Known rows, with every way that one mark hangs from another
J_605[J_47[J_371] J_426 J_701[J_506]]: [ 21.4  14.4  -6.6   9.9  -7.6   5.5  16.2  -1.6   8.6  44.7  10.1  34.1
 -27.5   8.1   8.6   4.6  -1.2  13.5 -37.2  77.5 -21.5]
J_250[J_371[J_701[J_506[J_347]]]]: [ 11.3  -7.1  13.4  -9.6 -13.2  17.4   9.4   9.5   6.0  -6.7   7.9   4.6
  -5.5  33.9   8.1 -18.7   5.2  28.3 -26.6  12.6  11.6]
J_275[J_701]: [ -3.2 -15.3  21.6 -13.8  14.1   8.5 -20.9  -3.8   7.5  -2.8   1.7 -20.6
  -1.6  11.1  23.9   6.9   0.3   9.6 -17.3  -4.5 -10.7]
J_47[J_371[J_701[J_506[J_347]]] J_605[J_426[J_275]]]: [ 15.7   7.0 -13.5  -9.9  17.6  21.7  19.8   4.6  27.3 -14.7  35.9  -1.5
  -0.7  16.5  39.2 -30.9   6.9   0.8 -42.9  68.3   2.0]
J_47[J_371[J_701[J_506]] J_605]: [ 15.7   0.6 -10.4 -21.1  26.7  -3.9  14.1   2.3   8.9  -3.6  20.1  -9.9
  -1.6  27.8  38.4 -31.1  -5.2   3.3 -42.1  48.6   8.5]
J_47[J_371 J_605[J_426[J_275] J_701[J_506]]]: [ 14.3  12.9 -18.0  -2.0  20.6   8.9  12.6  -1.8  20.5   8.9  23.5  18.3
 -11.0   6.2  17.8 -10.1   9.6  -0.8 -51.3  73.6 -10.1]
J_371[J_701[J_506]]: [  6.2 -19.2   8.7  -8.4   1.4   5.4   9.1   1.0   4.4 -10.1  -9.9  -5.1
 -12.5  31.1  30.8 -18.6 -11.3  14.7 -25.8  28.5  -1.2]
J_250[J_371[J_701[J_506]]]: [  8.2 -10.0  16.9  -9.1 -17.8  16.9   3.9  13.8   0.5  -7.1  -1.7   6.6
  -5.9  34.0   9.2 -18.3   7.9  23.9 -27.6  14.7   9.6]
J_117[J_701]: [ -6.3  -5.2  10.6 -25.1  10.3  19.4  -5.4  12.4  12.7 -13.8  -3.7  -6.6
  -4.1   8.8  19.8  -8.9 -14.0   0.9  10.6  -0.3  -2.7]
J_275[J_250[J_371] J_701]: [ -1.9  -3.8  32.9 -40.7  -8.1  36.5 -20.6  14.5  16.4  -2.3  21.8 -12.3
   1.9  10.3  11.5  30.1   0.5   9.9 -34.6  -4.6   5.7]
J_426[J_275[J_250 J_701[J_506]] J_605[J_47]]: [ -4.8 -17.5  11.2  11.4  14.3  27.1  15.1  27.2  19.1 -19.7   0.0 -27.9
 -30.3  -7.2  29.7  10.0   5.7  -5.2 -43.6  25.4 -18.8]
J_347[J_506]: [ 16.7  -1.2 -12.7  -3.1  -9.1 -12.1 -12.2  -4.1   4.0  11.7   1.7  11.0
 -20.6  13.8  -3.9  20.9 -20.8   6.1   1.6   6.6 -11.7]
J_426[J_275 J_605[J_701[J_506]]]: [ -1.4 -24.3  -3.5  31.2  20.7  -6.2  15.6   9.3   2.0 -15.7 -27.4  -7.8
 -28.4  -4.4   7.7  -4.8  20.5  -0.3 -32.8  33.0 -34.0]
J_275[J_250 J_701[J_506]]: [ -6.6 -10.1  26.9 -29.4   1.2  36.8 -17.2   5.8  22.7   5.5  14.1 -13.5
 -19.5  16.5  19.8  26.7 -17.6   7.6 -48.7  14.2  -1.9]
J_117[J_701[J_506]]: [ -7.5  -8.0  11.9 -14.0   6.4  29.6  -4.0  12.6  17.5  -6.2  -8.2   0.6
 -22.8  23.1  20.7 -16.7 -20.5   8.0  -9.7  14.7  -3.9]
J_426[J_275 J_605[J_47[J_371] J_701[J_506]]]: [  8.9 -11.7  -7.2  31.3  23.6 -11.7  29.6  16.5   1.7  -0.1 -14.0 -13.8
 -31.1  -5.7  17.7 -12.5  14.5  -2.3 -33.1  40.8 -27.6]
J_275[J_250]: [ -0.7   8.1   4.4 -25.7  -9.7  19.1   3.3   8.7  11.5   1.3  16.4   0.0
   1.7  -8.4  -2.8  28.0  -9.7 -10.5  -9.8   3.6   8.3]
J_506[J_347 J_701]: [  1.8 -14.8  -8.5 -36.9  14.0   6.0  35.2 -28.3  22.2  10.2  29.4   1.0
  -4.8   0.1   6.5   0.2 -17.9  32.6  -1.9   4.5  15.7]
J_426[J_275[J_250]]: [ -3.6   6.5   3.9  -7.8  -6.2  26.0  17.4  14.0  27.1 -20.3  17.1 -14.9
   3.0 -19.5   6.8  14.5  -0.8 -17.7 -14.0  -0.9   6.1]
J_47[J_371]: [  9.9   4.9   1.3  -1.9   5.5  -7.1  -5.9   4.5  -4.9  13.2  10.0 -19.8
   4.8   1.5   6.3 -23.2   5.6 -10.8   1.4   5.0  -0.5]
J_275[J_250 J_701]: [ -5.2  -7.3  25.3 -40.0   4.3  28.0 -19.9   5.3  19.0  -1.7  17.8 -20.2
  -0.2   2.6  19.5  34.3 -10.0  -0.1 -27.9  -0.2  -1.5]
J_250[J_371[J_701]]: [ 10.3  -7.2  15.4 -16.9 -14.7   9.8   2.4  13.6  -2.8 -12.4   2.4   1.1
   7.9  23.9   9.0 -12.7  12.6  19.3 -14.3   3.4  10.2]

Rows
[ 18.4   9.6  -1.1 -10.0   3.6 -10.3  23.8  10.1   1.5  14.1  15.4 -15.1
  -0.2   6.6  28.1 -15.0  -8.6  -0.1  -3.5  16.7   6.3]  J_605[J_47[J_371[J_701]]]
[ 13.3   7.5  -9.8 -17.8  10.5  26.3  14.7  10.9  26.0 -14.5  32.8   0.2
  -0.5  12.4  39.5 -20.2   4.4  -7.6 -49.1  70.6   3.2]  J_47[J_371[J_701[J_506]] J_605[J_426[J_275[J_250]]]]
[  2.3   9.7   4.8  17.9 -13.6  41.1  13.2  12.1  28.0  -1.7  19.2  10.6
 -17.2  -8.2  24.2   6.9   2.2   4.1 -25.2  44.3  -9.2]  J_605[J_47 J_426[J_275[J_701[J_506]]]]
[ -2.7  -6.8  34.6 -30.4 -12.3  46.5 -19.2  15.0  21.3   5.5  17.3  -6.2
 -17.7  25.0  11.9  23.4  -5.9  17.5 -55.5  12.0   4.5]  J_275[J_250[J_371] J_701[J_506]]
[ -3.2   9.3  -9.2  -8.2   7.9  38.5   7.6   3.5  32.3 -17.8  27.7  19.6
  -6.6   0.5  20.0  12.8   3.6   0.3 -46.2  53.3   2.0]  J_47[J_605[J_426[J_275[J_250 J_701[J_506]]]]]
[  0.0  -4.1  29.9 -30.1  -6.3  47.9 -11.3   8.9  29.4   6.5  30.2  -8.3
 -18.5  25.5  10.0  21.7  -8.6  23.7 -52.2   9.6   7.6]  J_275[J_250[J_371] J_701[J_506[J_347]]]
[  6.0   3.6  15.0 -36.4 -19.9  25.4   4.4  17.7   9.6  -6.7  17.6   1.6
   7.2   8.2   1.9  18.4   0.3   3.0 -19.0   6.2  15.3]  J_275[J_250[J_371[J_701]]]
[  8.3 -15.4   3.8  -9.3   5.7   5.8  17.4  -4.9  12.8  -9.3   3.3  -7.3
 -11.7  31.5  28.9 -18.8 -13.6  20.8 -22.4  25.3   2.5]  J_371[J_701[J_506[J_347]]]
[  3.0 -18.4   5.9  28.3  27.4  11.0  15.6  19.4  14.9 -14.2   2.3 -37.9
 -28.8  -0.2  33.7 -21.5  13.2   0.6 -33.5  24.1 -22.7]  J_426[J_275[J_701[J_506[J_347]]] J_605[J_47[J_371]]]
[  5.0  15.9  10.4  -1.9 -22.4  49.7  14.1  19.8  31.1  -4.8  31.6  11.3
  -6.2 -15.8  17.8  21.1   7.6  -0.9 -24.4  36.8  -1.2]  J_605[J_47 J_426[J_275[J_250[J_371] J_701]]]
[ -5.1  -3.5   7.3 -15.1  11.0  31.4   5.1   7.5  25.4  -6.1   4.5  -0.9
 -22.7  24.1  18.5 -18.4 -23.9  14.1  -6.3  13.0   0.0]  J_117[J_701[J_506[J_347]]]
[  5.6  11.2 -19.8  -8.6  17.5   7.9  17.2  -7.1  23.7  -8.9  16.6  33.2
  -1.1  -4.5  11.6  17.9  10.1   4.1 -38.2  59.2  -8.8]  J_47[J_605[J_426[J_275] J_701]]
[ 11.3  17.4 -17.7  -8.0  13.5  11.1   0.4   2.9   9.6   1.9  31.5   9.8
   7.5   0.2  14.4 -15.1  12.8  -9.2 -23.3  52.5   1.0]  J_47[J_371 J_605[J_426]]
[ 15.6   7.0 -11.4 -16.6  18.0  13.5  13.0   7.2  19.8 -20.2  30.0  -5.2
  12.6   5.5  39.9 -25.6  13.1  -9.3 -30.5  59.3   1.3]  J_47[J_371[J_701] J_605[J_426[J_275]]]
[  8.3  -9.3  -7.2  19.9  15.0 -14.0  10.0  17.9 -18.8   3.9  -9.9 -12.9
 -13.5  -4.6  10.0 -14.8  14.4  -6.2  -3.6  21.5 -16.9]  J_426[J_605[J_47[J_371]]]
[  6.7   8.3 -19.7  -5.9  14.5   9.1  10.4 -10.8  16.6   6.5  10.1  45.4
 -15.3  11.3   8.2  15.1   2.2  15.2 -48.6  70.9  -9.7]  J_47[J_605[J_426 J_701[J_506]]]
[ 16.6  15.9 -20.6  -3.1  24.6   8.0  18.3  -5.1  27.3   9.4  32.9  16.7
  -9.8   7.6  16.8 -12.4   8.0   4.2 -49.3  72.5  -8.3]  J_47[J_371 J_605[J_426[J_275] J_701[J_506[J_347]]]]
[ -5.8 -22.8  18.1   9.4   9.7  36.2   3.3  24.3  20.6 -28.4   4.3 -27.2
 -23.0   0.8  15.6   2.2  17.6   2.4 -43.5  16.7 -17.1]  J_426[J_275[J_250[J_371] J_701[J_506[J_347]]] J_605]
[ 14.4  18.8  -5.5  -6.5 -10.3  18.6  30.7   4.8  26.7  13.7  19.6  31.3
 -10.5 -21.4   8.6  39.8   2.9   1.6 -25.1  59.3 -15.0]  J_605[J_47 J_426[J_275[J_250]] J_701]
[ 17.6  15.9 -20.9  -8.5  24.0   2.7  11.5  -8.1  17.6  19.4  30.7  23.8
  -9.9  14.7  12.1  -8.3   5.3   8.6 -45.5  74.1  -7.3]  J_47[J_371 J_605[J_426 J_701[J_506[J_347]]]]
[  7.1  -6.8  -0.1   5.9  10.6   8.2  28.6  32.3   8.6 -22.2   4.7 -32.0
  -8.7 -18.7  25.6  -4.7  12.5 -21.1 -17.7  24.1 -10.0]  J_426[J_275[J_250] J_605[J_47[J_371[J_701]]]]
[ 14.4   3.3 -11.8 -14.3  14.6  14.3   7.4   3.8  12.8  -5.2  24.9   7.3
  -2.0  21.8  36.2 -27.6   4.7   1.2 -41.7  71.2   0.5]  J_47[J_371[J_701[J_506]] J_605[J_426]]
